Every row comes from one small tree of marks. The marks that hang from a mark follow it in brackets, in alphabetical order. Every link used is in the known rows. Which tree was each row made from?
Known rows:
teke[mani]: [ -2.2   8.0  -1.7  -3.6 -18.5 -24.5   5.2  -2.7  -4.4 -20.6  -7.2 -16.0
   4.3  -9.9  14.7  -2.9  -8.4   9.0]
gomis[sokob[nevo[mani] rasup]]: [ 13.6 -11.2  11.8  -1.3 -23.2  -5.7  25.8  -5.7  40.4  22.6  -6.3  -3.9
  36.2 -33.2   8.4  40.3 -21.9  -6.8]
mani[nugu]: [ 14.5  -1.4 -10.0  -3.8 -14.1  -5.0 -19.6   1.3   6.8   2.0  -1.5  20.6
   9.8  -6.9 -11.1   0.8   8.1 -17.2]
gomis[sokob]: [ -0.8 -18.7  16.7   0.9 -13.3  -2.1   6.0  -9.1   7.4  11.0  -0.2 -21.1
   5.5  -5.5  22.9  18.6 -10.6  -1.2]
mani[nevo nugu teke[lugal]]: [ 47.4  15.3 -16.2 -52.9 -61.8 -29.9  -9.9  16.8 -26.9  -5.9  27.6  22.0
   4.6 -14.3  -9.3  10.4  14.3 -16.1]
sokob[gomis nevo[mani[teke]] rasup]: [ 16.7  -2.5   5.0   2.8 -20.8 -29.0  23.8   7.3  51.9  29.4  -9.6  18.4
  44.0 -23.5  21.0  42.1 -33.0 -25.0]
mani[nevo[sokob] nugu teke[lugal]]: [ 50.0  13.8 -21.0 -48.8 -54.8  -9.4  -9.5  19.7 -25.3 -19.7  30.5  17.5
  17.7 -27.2 -18.7  11.7  21.3  -7.9]
mani[nevo]: [ 12.6   6.7 -22.9 -31.9 -11.9 -26.5  15.8   4.1 -12.9   6.8   9.5  -3.2
 -21.2 -14.5 -10.4   6.2  -8.1   1.3]
nugu[mani[nevo]]: [  7.0  11.7  -7.3  -0.9 -19.6 -28.4  10.2  -5.4  -9.4  18.1 -10.9 -11.3
   6.2 -11.9  12.4 -18.4 -10.6 -21.8]
nevo[sokob[rasup]]: [ 15.4  -5.5 -12.2 -13.9  12.9  36.0   9.0   7.0  11.3 -14.5   2.9  11.4
  30.4 -28.5 -17.4   3.5   7.3   4.4]
nevo[sokob]: [  3.1  -2.5  -7.5   6.6   9.6  29.8   0.8   4.5   2.6 -19.3   4.0  -5.2
  17.3 -17.9 -13.9   1.0  11.7  12.0]
nevo[mani[nugu] sokob[gomis rasup]]: [ 17.9  -1.1 -24.7 -11.4 -19.3  21.7   3.1   5.2  23.6  13.7  -5.2  33.5
  54.3 -35.6  -1.2  26.2  -8.9 -13.6]
sokob[gomis nevo[mani[nugu]] rasup]: [ 25.8  -7.3  -1.1   5.0 -14.7 -30.3  15.0   2.0  62.5  32.2 -17.8  21.9
  43.6 -30.7  18.7  40.2 -33.2 -29.9]
teke[lugal mani[nevo[sokob] nugu]]: [ 51.1  12.8  -7.5 -38.7 -46.2 -27.5  -3.9   0.2 -17.1 -36.6   5.5 -20.1
  12.9 -34.8  18.7   2.7   2.6  14.9]
teke[lugal mani[nugu]]: [ 40.9   8.4  12.1 -19.3 -43.6 -23.5 -14.6  -4.6  -9.0 -32.5  -3.4 -16.1
  18.3 -15.8  31.3  -2.1   1.6   8.9]
nugu[mani]: [ -1.4   7.3   8.6  22.0 -11.6  -9.2  -1.5  -9.0  -1.1  12.8 -17.6  -9.8
  21.5  -1.4  19.6 -22.7  -5.6 -22.5]
teke[mani[nevo[sokob[gomis]] nugu]]: [ 19.4   3.9 -25.5 -21.6 -29.9 -40.5   1.4   2.3  -3.5 -17.7  -1.6 -10.0
   3.5 -29.9   9.4   5.5  -9.5  -0.8]
nevo[sokob[gomis rasup]]: [ 12.8 -17.7  -5.1  -7.0  16.7  19.6   6.5   4.6  20.6  -3.7  -2.4   2.3
  27.6 -20.0  14.8   9.7  -7.5  -4.6]
nugu[mani[nevo[sokob] teke[lugal]]]: [ 22.4  18.3   1.1  -9.2 -40.0 -11.9   5.7   4.0 -24.2  -1.6   4.6 -11.8
  26.6 -15.5  14.7 -15.2   3.9 -16.1]

Which tree is each row?
[ 14.2   3.2 -10.3  -4.8 -11.2 -19.0  13.2  -3.3   0.4  15.8 -12.4 -10.0
  20.3 -21.0  20.6 -13.7 -15.0 -24.1] -> nugu[mani[nevo[sokob[gomis rasup]]]]
[ 13.4   3.4 -20.0 -28.6 -18.0 -33.9  19.1   2.8  -3.6 -17.5  -1.6 -15.9
   3.0 -29.2  14.9   5.6 -16.7   7.0] -> teke[mani[nevo[sokob[gomis rasup]]]]
[ 18.8  -6.3   3.5   6.2  -8.1 -27.7  25.3   1.3  59.1  32.1 -16.9  11.8
  39.3 -26.2  24.3  40.3 -37.7 -21.1] -> sokob[gomis nevo[mani] rasup]
[ 20.7  19.9   5.5  16.2 -42.1 -15.8   4.1   6.7  27.2   4.6   1.8  12.1
  37.0 -24.2 -15.7  30.3   0.9  -6.2] -> sokob[nevo[mani[nugu teke[lugal]]]]
[ 21.3  19.5   4.6 -13.1 -45.3 -26.2   5.8   1.8 -25.5   8.2   2.0  -9.5
  17.2  -7.2  20.6 -15.0  -0.9 -22.4] -> nugu[mani[nevo teke[lugal]]]
[ 23.3   3.3 -32.3 -41.5  -1.8  -1.1  21.8   9.4  -4.9  -2.6  11.8   4.8
   1.2 -34.3 -21.2   7.9  -2.1   4.1] -> mani[nevo[sokob[rasup]]]
[ 16.5 -20.2  17.2   0.4  -9.6  -8.1  20.9  -5.2  40.8  14.5  -5.4 -12.2
  27.0 -28.3  12.7  31.9 -19.2  -7.9] -> gomis[sokob[nevo rasup]]
[ 37.8  -6.9 -37.1 -41.1 -13.5 -18.9   0.7   8.9   8.6   6.1   6.4  20.5
   8.5 -34.6 -10.1  11.4  -4.3 -19.1] -> mani[nevo[sokob[gomis rasup]] nugu]
[ 34.7   9.2   7.6 -21.7 -49.9  -3.2 -25.6  12.2 -14.4 -13.2  17.7  24.3
  26.8  -0.4   1.0   4.3  21.3 -17.3] -> mani[nugu teke[lugal]]
[  5.2  18.5  -5.7  -6.3 -38.4 -28.6   9.8   3.7 -19.9  14.7  -0.4  -2.5
  14.2  -6.4   9.0 -15.4  -4.3 -27.6] -> nugu[mani[nevo teke]]
[  1.3  -8.4  17.3  18.9 -25.5 -12.0  17.1  -8.8  31.1  18.5  -4.7 -20.9
  22.1 -22.6  11.7  37.7 -17.1   0.9] -> gomis[sokob[nevo[mani]]]
[ 10.8  14.7  -4.0  24.6 -25.5 -17.0   6.7   1.1  37.4  12.2  -8.1  10.1
  29.0 -27.3 -21.3  28.4  -5.2  -5.8] -> sokob[nevo[mani[nugu]]]
[  7.2   0.0 -16.6  -9.1  -9.4  25.1  17.1   3.8  18.7  12.6  -4.0  19.1
  46.5 -31.2   7.2  26.2 -14.0  -1.5] -> nevo[mani sokob[gomis rasup]]
[ 17.4  23.5  -6.3 -16.2 -61.2   3.8  -7.8   7.1 -12.0   7.2   9.6  33.7
  38.3 -10.9  -7.0  19.7   7.7  -9.5] -> nevo[mani[nugu teke[lugal]]]
[  6.7  17.7  -9.7  -3.1 -32.6 -14.8   8.8   5.6 -18.9   5.1   2.3  -4.0
  23.1 -14.9   1.8 -14.5   2.3 -21.7] -> nugu[mani[nevo[sokob] teke]]
[ 38.9  14.5   2.9 -38.8 -41.1 -37.7   9.9  -2.3 -23.0 -29.7   4.9 -32.1
  -4.4 -21.2  32.9   1.9  -9.2  20.8] -> teke[lugal mani[nevo]]
[ 23.2 -18.6  12.1   7.4  10.5 -31.8  17.4   2.5  59.7  20.9 -16.2  -0.2
  25.5 -19.5  30.8  28.8 -33.2 -23.1] -> sokob[gomis nevo rasup]
[ 20.6  11.3  -6.2  -1.9 -13.1  -4.1  28.2   4.6  47.5  17.7  -8.4  24.0
  44.6 -39.8 -20.5  30.1 -16.5  -8.4] -> sokob[nevo[mani] rasup]
[ 22.9  -5.4 -27.7 -37.1   0.3 -12.1  20.4   7.6   1.5   4.4   7.0  -0.8
  -1.3 -28.4   0.7  12.7 -12.3  -2.5] -> mani[nevo[sokob[gomis rasup]]]
